Each row was made from one walk, in order. Every step used is in the known rows, and no mark comes twice. Write each row's walk.
Known rows:
giral/zesa/tufev/pemoli/tilatim/redeb: [ 32  12  15 -10  48  21   0 -10  -6  43  24  -6  -1 -34  21 -38  48 -34
  41  -7  -8 -87 -18  14 -50]
giral/zesa/tilatim: [  9  28  27  40   9  34  12 -11   2  16  18   3   0 -30  13   7  44 -15
  47   9 -19 -79 -27  31  -3]
tufev/pemoli/tilatim/kegi: [  5   4  18  18  -4  38   9 -14  -4  28  65  14   3 -24  39  -9   0 -29
  12   0 -12 -65 -16  25 -56]
pemoli/tilatim/zesa: [ 17   4  28  26  17  28  13  -4  15  12  54  15  11 -36   2   8 -14 -31
   9  25 -13 -59  -2  14 -26]
pemoli/tufev: [ 16  33  28  65  -1  36  24  -3  35  27  57  24  14 -22   2   9  -6 -15
   3 -18 -22 -44 -28  13 -16]
bidu/tilatim: [ -4  28  27  25 -14  41  30  -3  22  33  68  26  10 -30  13  24  26 -14
  18  35 -15 -59 -10  44   4]
farisis/tilatim: [-10  34  25  34 -12  15  26   1  35  15  71  14  21 -39   9  17  13  -4
  13   0 -17   3 -22  32 -22]
farisis/tilatim/pemoli/tufev: [  1  38  19  68   6   0  35   8  34  16  60  22  14 -35  -2 -28 -17 -20
   3  -8 -10  12  -3   8 -34]
giral/zesa: [ 16  30  30  32  13  32   2 -12   9  21  49  17  10 -25   6  21  58  -6
  39  20 -22 -58 -39  15 -10]
sofi/tilatim/farisis: [  0  35   6  31   3  10  21  -2  12   7  62  23  34 -52  20   0  29  -3
  17  -2 -25 -66  -9   8 -20]
sofi/tilatim/zesa: [  7  12  24  18   9  21  11  -2  13  -5  65  26  39 -53   6   0  16 -26
  17  19 -23 -56  -4  -4 -20]
giral/zesa/tufev: [ 40  27  22   2  19  15   3 -22  11  21  34   7   6 -28   7   7  48 -12
  52  33 -25 -65 -41  11 -16]
pemoli/tufev/zesa: [ 37  25  31  38   2  33  22 -22  19  24  51  17   8 -21   9  -5  23   0
  -2 -28 -23 -31 -31  16   6]
zesa/tilatim: [  2  28  22  45 -15  33  33  -4  18  21  41  11   4 -30  10  14  10 -19
  26 -19 -16 -64 -21  37  -6]
sofi/tilatim/reges: [ -1  15  24  21   0  27  27 -11  38   4  59  40  31 -49  -6  22  22 -15
  21   1 -21 -45   4  -8 -24]
lapip/tilatim/redeb: [-12  44  16  24  -3 -13  27  -5  23  45  73  14  -6 -38  16  14  40   5
  23 -61 -25 -71 -24  16 -12]
bidu/tilatim/kegi: [  2  21  15  22 -22  21  15 -18  11  36  65  18   1 -27  40  20  17 -21
  23  50 -27 -68 -13  31  -8]
lapip/tilatim: [-11  38  30  24 -22   5  23 -11  23  24  79  19   0 -30   8  26  26   8
  21 -27 -21 -69 -26  24  -9]
tilatim/zesa/tufev/pemoli: [ 45  21  18  -7  11  11  -1 -27  -2   9  66  13  17 -44  23 -26  38 -43
  27  24 -20 -51 -22   6 -47]
bidu/tilatim/zesa/tufev: [ 37  14  19 -11   3   6  10 -17  19  18  50  11  10 -47  17  -3  15 -39
  33  75 -20 -71   4  23 -10]
giral/zesa/tufev/pemoli: [ 36  28  22  -7  17  25  -9 -27  -6  19  43   6  10 -32  20 -20  72 -24
  47  21 -17 -66 -40  14 -37]
bidu/tilatim/zesa/tufev/pemoli: [ 31  18  20 -22   3  18   0 -26   3  16  59  12  15 -49  29 -28  41 -51
  26  68 -11 -74   1  22 -32]
zesa/tufev/pemoli/tilatim: [ 22  12  23  -3   6  34  23 -11  10  26  51  10   7 -32  16 -17  -2 -32
  22  -1  -5 -66 -13  30 -47]
lapip/tilatim/zesa/tufev: [ 28  23  21 -12  -3 -30   5 -25  22  11  66   5   0 -49  12  -1  11 -15
  35  14 -24 -82 -14   2 -20]

Which walk is each row?
[ 12   6  28  15  15  41   6 -11  -3   9  67  16  15 -41  14 -18  12 -42
   4  15  -5 -61  -2  21 -48] => tufev/pemoli/tilatim/zesa
[  3  27  24  30  -2   0   7  -4  25   0  70  12  24 -53   8   3  12 -19
  12  32 -17   2  -9  10 -24] => farisis/tilatim/zesa
[ -4  15  29  24   2  56  23  -3   7  25  67  17  12 -25  14  -5   6 -25
   5 -16  -2 -62 -15  37 -44] => tufev/pemoli/tilatim
[ 44  26  24  40   9  15  34 -19   5  28  55  30   1 -21   3 -33  26 -14
   0 -22 -18 -16 -18   3  -2] => tilatim/pemoli/tufev/zesa
[ -6  15  12  18 -12  16  15  -8  13  15  63  25  27 -38  30  11   5 -18
  25   3 -31 -61 -19   3 -24] => sofi/tilatim/kegi
[ 30   2  10  -9   0  17   6 -21   1  32  48   4  -2 -26  42 -23 -11 -39
  23  15 -14 -72 -19  19 -61] => zesa/tufev/pemoli/tilatim/kegi
[ 35   1  14 -14  23  21 -19 -30 -12  23  27  -5  -1 -27  41 -26  22 -36
  45  40 -12 -91 -22  11 -54] => giral/zesa/tufev/pemoli/tilatim/kegi
[ 24  30  26  28  -5 -11  33 -25  10  27  63  22 -10 -28   8 -33  26   3
   1 -46 -17 -47 -11   7   1] => lapip/tilatim/pemoli/tufev/zesa
[ 22  18  27  19 -12  26  33 -19   4  19  37   6  -4 -32  20   1  38  -3
  18 -27 -19 -50 -24  41  17] => tufev/zesa/tilatim
[  6  21  26  21  -6  35  28 -24  37  27  55  36   9 -39   5  30  34 -20
  18  47 -20 -53  10  21  -8] => bidu/tilatim/reges
[ 24  25  19  -9   7  -6  -3 -19  10  -2  67   0  24 -60  23 -33  26 -38
  20  35 -13 -10 -11   9 -57] => farisis/tilatim/zesa/tufev/pemoli
[ 40  34  10  50   7  10  18 -28   6  17  15  -3  -2 -40  34 -30  23  -3
   2 -31 -23 -67 -12  26   6] => pemoli/tufev/zesa/tilatim/farisis
[ 29  23  26  47  -3  34  30 -22  15  22  19   4  -1 -27  18 -14   9  -9
   4 -40 -15 -56 -17  32  13] => pemoli/tufev/zesa/tilatim
[ 32  29  20  -1  -7  23  15 -18   8  24  62  18  12 -34  19 -14  38 -27
  29  -4 -17 -48 -36  20 -41] => zesa/tufev/pemoli
[ 31   3  22 -10  16  25  23 -26  28  21  41  17   6 -37   5 -12   6 -38
  22  11  -6 -55   6  11 -58] => zesa/tufev/pemoli/tilatim/reges
[ 31  10  26  -8  29  38  -1 -18  -5  22  31   0   6 -29  15 -26  31 -27
  38  24  -1 -84 -19  21 -46] => giral/zesa/tufev/pemoli/tilatim
[ 32  24   3  -1  13   9  12 -18   2  21  50   3   7 -40  30 -32  13 -26
  16   6 -10 -79  -8  23 -53] => zesa/tufev/pemoli/tilatim/farisis
[  8   4  29  29  11  36  33 -15  39  23  44  28   5 -30  -9  29  -7 -20
  12   3 -13 -48   4  10 -32] => pemoli/tilatim/reges
[ 26  11  17 -18  14  11   4 -17   1  -8  62  17  38 -60  19 -37  32 -43
  26  22 -16 -66  -5  -4 -49] => sofi/tilatim/zesa/tufev/pemoli
[ 27  24  20  -1   5 -23   5  -9  30   1  56   1  20 -58  12 -10  -1 -28
  24  46 -21  -9 -10   7 -32] => farisis/tilatim/zesa/tufev
[ 32  21  24  30   6  24  37 -17   6  33  48  30  -1 -25  11 -36  29 -21
  -1  16  -9 -39   6  26  13] => bidu/tilatim/pemoli/tufev/zesa
[ -2  36  19  43  -1  -7  41   7  19  18  71  24  13 -40   2 -12  16 -15
  17   5 -12  18  -8  15 -32] => farisis/tilatim/pemoli
[ 30  26  13  46  16  13  32 -13  14  46  16  -3  -6 -32  25 -27  24 -15
   6 -75 -22 -57 -15  23   7] => pemoli/tufev/zesa/tilatim/redeb
[ 31  21  19  20  -3   7  44 -21  -9  21  37  17  -8 -31  13 -27  40 -16
  21 -25 -16 -36 -10  27   7] => tufev/zesa/tilatim/pemoli
[  5   9  29  19   9  50  24 -21  21  19  58  29   8 -36   3   1  17 -31
   7  -4  -2 -48   6  14 -54] => tufev/pemoli/tilatim/reges
[ 15  31  16  78   4  14  42   3  18  25  30  20  -1 -25   5 -28 -16 -36
  17 -31 -10 -57  -1  12 -25] => zesa/tilatim/pemoli/tufev
